Each row comes from the steps of one walk. Every step used is in the known rows, and no mark comes twice. Write the walk behind each row, first mark first.
Known rows
H, Y: [ -4  -2  -7  14 -12  -5 -24   4  -7 -12  -8   7  -2  -9  25  -7  10   6
  -8 -38  -9  -9  15  -5   2  -9  -2  -3 -13 -17   1  29  25   7  12 -17
 -17 -13  10  15  13  28   2]
D, J, S, G: [-34  19  -4  10   7  -9 -26  11  19   1  24 -11 -20 -25  35  -6  -3   5
 -10  11 -15   8 -10 -15  -4  12   8 -32  -8 -37  -4   1 -10   1  26  -8
   4  -7 -28  -5   9  19 -11]
S, Z: [-14   8  -2  22 -30  -4 -30  12   9 -12 -10   0 -10 -29  15 -12  12  24
   8 -30 -13  -1  -8 -22 -22  -2   5  19   0 -16  -5  25  16  17   8 -12
 -32 -15  -1  13   4  23   8]
S, G, H: [-16   2   1  14 -13  -4  -5   4   6  -9  13   8  -3 -18  28 -25   1   2
   3  -2 -16  21   4   0  15   3  18  15  -7   8  -3  11  14  -3  25 -19
  23 -10   0   8 -10  25  10]
G, H, Y: [-16  -5  -1  14 -12  -1 -18   8  -5 -12   2  10   3  -6   9 -19   1  -2
 -15 -39 -10  -7   4   1  18  -3  13  -4 -12  13   7  22  19   1  11 -16
  -9  -5   2  13  -4  27   5]
J, H, Y, S, G: [-62  16  -7  -6  -8  10  -5  20  35 -19   6   2   6 -37  19   6  25   1
   3 -39   6  14  32   1  46 -12   9  -3 -11 -22   3  17   8   6  29 -19
   4 -26  15   2  31  20  21]
Z, S, G, H: [-29   2   3  10   7  -3 -19  10  21 -15  48   9  -1 -21  22 -21  11   0
   7  -6 -18  30  28   7  19  28  20  26  -4  17   4   7  15  -8  27 -26
  22 -19 -24   6 -14  12  14]
G, H, J, S, Y: [-39  16  -3  -2  -7   1 -26   3   4   5  28  15  -8   6 -16 -11 -11   5
  26  59 -11   6 -10   9  -3   9  27 -40 -12  -7  -4   9  -3   4   2 -12
 -29   7 -10   8   2  13   6]
Y, D, G, H: [ 26  -1   1  30  17  10  -9  -8 -14  -8   7  -2  -1  17 -13 -17   2  -4
 -32 -20  -8  -7  -8  -3 -20   8  24   7   0  14  12   0   5 -15  25 -15
   3  -5   2   8  -7   8 -16]
Z, S, G, H, J: [-22   5  -7  -1   6  -2 -16  12  28  -1  64  12  -1 -13  15 -21  -4  10
  29  17 -13  54  23  15   9  20  16   1  -2  18  -2   5   7 -11  11 -23
  20 -14 -35  17  -6   4  18]
D, J, S, Z: [-40  23   0  17 -11  -8 -43  17  28  -1   8 -16 -19 -35  10  -7  -5  16
 -12 -15 -14 -10 -36 -31 -26  14   9 -29   1 -32  -4   5 -13  17  12  -2
 -38  -1 -36  -3   4  14 -11]
J, D, G: [  2 -16   0  32  -1 -15 -33  -6 -16   0   5   1 -22 -10   9  -2   9  16
 -24 -16 -29  -9   6  -8 -10 -11   6   3  14 -23   4  -1  26   8  15 -12
 -53  -3  15  22   6  19 -10]
D, J, H: [-24   6   0  13   5 -15 -37  13   0  -6  12 -13   9 -31   3   0 -16  -1
 -12   2  14 -16  -5 -23   4  -5   1   1  -7 -12   1  -6   0  22  30   0
 -24 -27 -29  -2   2  17 -25]
S, G, H, Y: [-12   1  -5  10 -17   3  -5   6  12  -7   1   7  -2 -18  31 -26  12   4
 -10 -35 -13  21   7   4  35  -3  20   1  -7  11   0  17  11  -9  18 -19
  20  -6   3  10   2  33  14]
Z, S, Y: [-21   0   1  11   1   0 -36  -3 -11 -21  30   5  -9  -8   9   2  19   9
   7  36 -13  -8  52   1  -1  14   6  23 -11  -8  -1  22  24  12  18 -18
 -34 -26 -14   7   8  12  -4]
Z, S, Y, D, J, H: [  3   8   2   5  29  17 -31   3   0 -16  40 -26   6 -22 -12  17   3  -2
 -12  41  13 -12  35 -14  16  16  10  15 -17   4  11  -2 -11  14  38  -7
  -2 -34 -43  -5  22  -2 -24]
Y, D, G: [ 38   0  -5  33  18   9 -19  -9 -20  -8   2  -6  -9  14   5  -3  13   7
 -26 -19  -8  -9   5  -7 -35   2   9   7  -8 -14  10  11   8 -11  24 -15
 -11 -18   9  11  11  10 -17]
H, J, D, G: [  8 -13 -10  20  -4 -14 -30  -4 -11  16  23   2 -20  -4   4  -2  -2  22
  -2   4 -25  11   3  -2 -18 -19   0 -20  17 -23   0  -3  20   3  -2  -9
 -57   2   6  29  13  12  -5]
S, Y, D, G, H: [ 29  -1   1  27   6  20  -5 -19 -31  -8  -4  -8  -6  19 -23 -13  13  -3
 -26  25  -4 -19  10   0  -6   4  32   8  -2  14   6   1  -5 -12  23  -9
 -19  -4   8   7   7  15 -23]
D, J, H, G: [-29  10 -10   0   1 -11 -29  11   6   4  19 -13  13 -45   7   2  -1  -7
   3 -12   6  10  -8 -16  31  -7   2  -7  -3 -12  -1  -3  -4  37  28   2
 -11 -28 -26   4  12  22 -15]
G, H: [-20  -3   2  19  -9  -9 -22   4  -9 -12  10  10   2  -7   5 -20  -8  -5
  -6  -6  -8  -5  -1  -5  -2   6  14  11  -8  11   2  11  23   8  21 -17
  -8  -7  -3  12 -18  20  -1]
D, J, H, Y, S, Z: [-71  17   0   2 -17   7 -22  27  38 -13  -7 -20   7 -51 -10   2   9   4
 -21 -53  15 -11   3 -26  23 -16  -3 -17   4 -21   1   7 -10  26  12  -2
 -49 -18 -18   0  33  13  -1]
D, G, H: [-11  -2   4  29  -2  -9 -19  -5 -12  -2   6   5  -1   9 -14 -25   2  -5
 -24 -17  -9 -11  -4  -1 -13   6  18   3   3   8   6  -4  11  -9  12 -11
 -35 -10  -5   5 -15  20 -15]

Which walk is each row?
[ 32   2  -7  17   4  23  -4 -18 -26   6   9  -3  -2  25 -26 -15  -4   6
  -3  45  -3   5   7   9 -15  -5  29 -16  -1  11   4   2 -10 -17   8  -5
 -21  -1   0  18  13   6 -17] | S, Y, D, G, H, J
[ 21  -2  -5  14   6  20  -8   1  -9 -13   1   3   0   1  12 -17  -2  -8
 -24 -41  -8  -2  -1  -3  13  -2  18   0 -17  19  11  22  13  -4  26 -20
  30   0   9  13   5  17   1] | G, H, Y, D
[ 30  -2  -7  18  13  13 -17   0 -17  -7  -3 -23  -4  -6  27  -3  -7   1
 -39 -26  -4 -12   8 -21  -2 -14  -4 -21 -15 -13   7  16   1   4  22  -9
  13  -5 -12  10  20  14 -24] | H, Y, D, J
[-20   4  -3  11   7  -5 -25   9  18 -17  42   5  -9 -24  38  -5  24  12
  10  -6 -18  29  39   3   3  20   3  24  -7 -10  -1  17  19  -4  26 -27
  12 -25 -18   8   5  12  13] | Z, S, G
[ 31   2  -8  21  16  12  -9  -4 -11   7  22   1   0  24 -18 -20 -13   1
  -7   1  -5  17  -9   4 -28   2  21 -17  -3  12   8  -4  -3 -20  10 -10
  -4  -4  -6  20   1   3  -8] | Y, D, G, H, J
[ 31   8  -5  18  21  16 -17   1   1 -12  -6  -7   8  -2 -14   9  22   6
 -26 -57  12 -13  -1  -7   3  -4  24   3  -9  -2  17   2  -8 -11  25  -9
  -9 -26   4   6  28  16  -6] | J, H, Y, D, G
[ 26   2  -6  18   6  16 -15 -13 -35  -7  -3 -28 -10  -7  13   1  -5   3
 -24  50  -4 -20  22 -20  -7 -10  -1  -2 -13 -16  -4  11  -1  12  29  -4
  -2  -8  -8   6  20  10 -33] | S, Y, D, J
[-14   1  -7   8 -11  -8 -21   6  -4   4  23  14   4   1  -1 -23 -25   5
  18  16  -8  18  -6   1  -9  -5  10 -14  -8   9  -3  11  17   3   6 -13
 -14  -4 -10  20  -9  11   2] | G, H, J
[ 19  18 -11  12  20  18 -23 -13  -5   8  16  -3 -19  27 -17  13  10  14
   7  44  -7   1   0   3 -36   9  26 -44  -8 -29   5   4 -18 -17   8 -10
 -29  -2   0  11  30   3 -11] | H, J, S, Y, D, G
[-55   8   6  23 -22  12  -8   9  30 -12 -13  -4  -5 -12 -23 -25  26   0
 -30 -75  -3  -9   4  -4   3  -2  18 -16  14   1   4  10  -2  -3  -2 -12
 -61   0   5   7  13  18   4] | D, G, H, Y, S, Z
[ 27   4  -7  19  -2  21 -16 -13 -30 -15  -9  -6 -10   1  15   8  11   6
  -3  36 -10 -15  28  -7  -9  -6  13  18 -18 -11   0  23  15   9  27 -15
   4 -12  16  12  17  16  -8] | S, Y, D
[ 20   0  -1  17  12  14 -10   1 -14  -6   4 -20   1  -3  10 -22 -16 -14
 -45 -28  -4  -8  -3 -12  13  -5   9 -22 -18  16   8  10  -1  -1  27  -8
  21   3 -16   9   6  14 -23] | G, H, Y, D, J
[ 34  -1 -11  16   6  18 -17   1 -12 -15  -5   0  -4  -3  27   0   8   4
 -18 -43  -8  -7  16  -7  -2  -9   6  -1 -21 -11   7  28  17   0  24 -20
  20  -7  16  18  20  18   4] | H, Y, D
[ -3  23  -4  20   7  10 -34  13  22  -3  10 -23 -23 -25  14  -2  -4  12
 -19 -16 -12  -8 -35 -30 -31  18  14 -28  -7 -27   4   6 -19   8  23  -6
  -2   2 -29  -3  15   4  -9] | Y, D, J, S, Z
[-27  11 -13   0  -2  -6 -24  12  10  -4  12   8  11 -38  10   6  15   0
  21 -22   4  17  -5  -5  31  -3  14  10  -8  -8   1   8  10  33  30 -10
  -4 -29   0   7  11  28  11] | J, H, G
[-28  14  -2  11  12  -8 -30   6  16  13  35  12  -8  20 -27 -15 -10   3
   3   6  -9   9 -27   7 -29  17  29 -50   3  -8   5 -11 -11 -16  -2 -10
 -43   5 -19   7  -8   7  -5] | D, G, H, J, S
[-64  10   4  11 -31  14 -10  18  31 -17  -9   3  -5 -28  -7 -24  13   0
 -13 -64 -11  -3   8  -6  17  -6  11  -8   1   2   1  28  11  14   7 -15
 -30   3   8  11  12  20  18] | G, H, Y, S, Z
[-42  18   1   6  -1  -5 -16  13  28  -5  29  13 -12 -14  19 -16   4   1
   5  -3 -21  17 -18   2  13  20  32 -15 -10  -5  -1   6   0  -8  23 -22
  19   0  -6   0 -12  21  17] | J, S, G, H
[-63   1   2   8  -6   6  -7  11   6 -18   6   8   2  -6  -1 -16   4 -19
 -23 -41  -6  -8  27   4  25 -10   1 -18  -7  -1   4  21  26   9  17 -25
 -15   3  16  11   3  20   7] | G, H, Y, S
[-11  -9  -9   4 -14  -7 -11   7  12  12  33  11 -15 -27  28 -19 -17  18
  19  18 -35  46  -2   5  25 -15  15 -10   8   5   0   1  18   5  12 -16
  15  10   2  29   1  16  24] | S, G, H, J, D
[ -4  14  -1   9  26  15 -22   6   9  -1  19 -16  -8  -2   0  -9 -18 -15
 -41 -26  -8 -12 -26 -11  10  13  19 -49 -19  -1  12   2 -13  -4  27 -12
  21  15 -25   0   7   9 -15] | G, H, Y, D, J, S
[ -4  -5   2  21  -2  -4 -15  -3  -7  -6  -5   4   2  10 -12 -26  11  -2
 -33 -48  -4 -12   1   1   5  -2  18 -11   4  10   9   6   7 -14   5 -12
 -41  -4  -2  10  -1  23 -13] | D, G, H, Y
[ 27  -2  -2  25  25  20 -23 -17 -17 -16  26 -10 -13  14 -12   8  32   9
 -18  20  -7 -10  47   4 -21  23  17  18  -8  -4  11   6   5 -12  22 -17
 -26 -20  -9   6  21   0 -18] | Z, S, Y, D, G
[ 18  -1   5  26  25  22 -16 -17 -12 -14  34  -6  -4  18 -28  -8  20  -5
 -23  21  -6  -6  35   9  -4  28  31  17  -4  22  15  -1  -2 -17  24 -18
 -14 -13 -18   5   4   1 -19] | Z, S, Y, D, G, H
[ -7 -17   4  28   0 -14 -26  -5 -13   2  16   3 -16  -8 -10 -18   2   6
 -32 -20 -28  -6  -5  -2   4  -4  17   4  15   6   8  -9  22   2  14 -11
 -41   7   8  18 -10  17  -7] | J, D, G, H
[-10 -14  -5   8  -9 -12 -28   8  -6   8  33  12 -10 -13   7 -16 -26   9
  10  15 -30  20  -4   0  11 -16  11 -13   4   5   1   4  29  15   6 -16
 -17  11   3  32  -8  13  14] | G, H, J, D
[-62  10  -1  17 -25   6 -20  16  18 -20  -7  -1 -12 -32   8  -7  12  11
   1 -31 -11  -4  13 -15 -15  -4  -4   6   3 -28  -6  26  22  24  11 -16
 -40  -9  11  10  13  14  14] | Y, S, Z
[ 12   7  -3  14  21   5 -25   8  -1  -8  14 -21   9 -23   3   6 -16  -2
 -22   0  11 -10 -10 -25  -1  -2   6   5 -15  -7   9  -3  -6  15  41  -3
  17 -26 -22   0  13   3 -22] | Y, D, J, H
[-60  11  -7  -3  -9   8   6  14  21  -4  32  10  -2 -14  12 -21 -10  -3
  20  18 -13  42  22  11  14  -7   8 -20  -2  -9  -8   9  11  -2  14 -19
  11  -3   5  15   5   7  19] | Y, S, G, H, J
[-70   9  -1   0   6   2 -21  19  16 -14   5 -17  10 -30  -4   6  -3 -12
 -29 -30  16 -19  21 -14  30 -18  -9 -25  -9 -22   2   7   1  23  21  -5
 -34 -21 -13   0  23  12 -15] | D, J, H, Y, S
[ -1  15  -5  17  30   7 -31   6   1  -4  22 -16 -16  -6  17   6 -17  -4
 -26   8 -11 -13 -18 -22 -25  14   6 -36 -17 -29   6   3  -6   6  33 -11
  15   0 -22  -2   8   3 -20] | Y, D, J, S
[-53   1  -5   9  -4   7 -11   9   4 -19  -4   5  -4  -9  17  -2  13  -4
 -14 -39  -5 -10  40  -2   9 -15 -14 -18 -11 -29   1  30  31  15  13 -21
 -26  -7  22  14  20  17   5] | H, Y, S
[  4  22  -7  16   2  16 -32  14  29  -1  -2 -22 -20 -26  14  -5   4  13
 -31 -50 -10  -8 -31 -29 -10  11  13 -42  -8 -26   5  15 -22   3  15  -7
  -4   5 -25   2  29  12  -5] | H, Y, D, J, S, Z
[ 22   5  -7   9   0  23   6   4   7 -11   0  -2  -2 -11  34 -21   8  -3
 -18 -39 -14  24   7   1  31  -1  27   7 -14  13   8  18   4 -17  27 -21
  58  -3  11  13  14  23  15] | S, G, H, Y, D
[ 15   0  -3  14  15  22 -26  -8 -14 -22  30  -3  -9   1  11   9  20   7
   1  32 -10  -5  50  -1  -8  19   9  24 -20  -2   7  23  16   5  28 -19
   6 -21  -9  11  17   3  -4] | Z, S, Y, D
[-38  14   0   1   6  -1 -17  11  30   5  22  -8  -9 -21  24 -19  -3  -4
 -28 -21 -10   9 -16  -6  29  12  22 -47  -5  -5   4   0 -17  -9  17  -8
  13   8 -27  -5   5  24  -4] | D, J, S, G, H, Y
[-35  13  -3  15  13 -14 -39   8   5  -1  22  -9 -16 -13  13  -1 -16   0
 -17  10  -7 -17 -15 -17 -18  10   0 -38 -12 -35   1   2   1  11  19  -8
 -24  -3 -27  -3   0  15 -21] | D, J, S
[ 10  20 -15  -1  10  21 -25  -4  -4   1  21   5 -18  11   4  13  -4  14
  24  59 -11   8   3   4 -23   5  21 -39 -23 -28   0  19  -4   1  15 -14
   1  -3   1  13  28   6   3] | H, J, S, Y, D
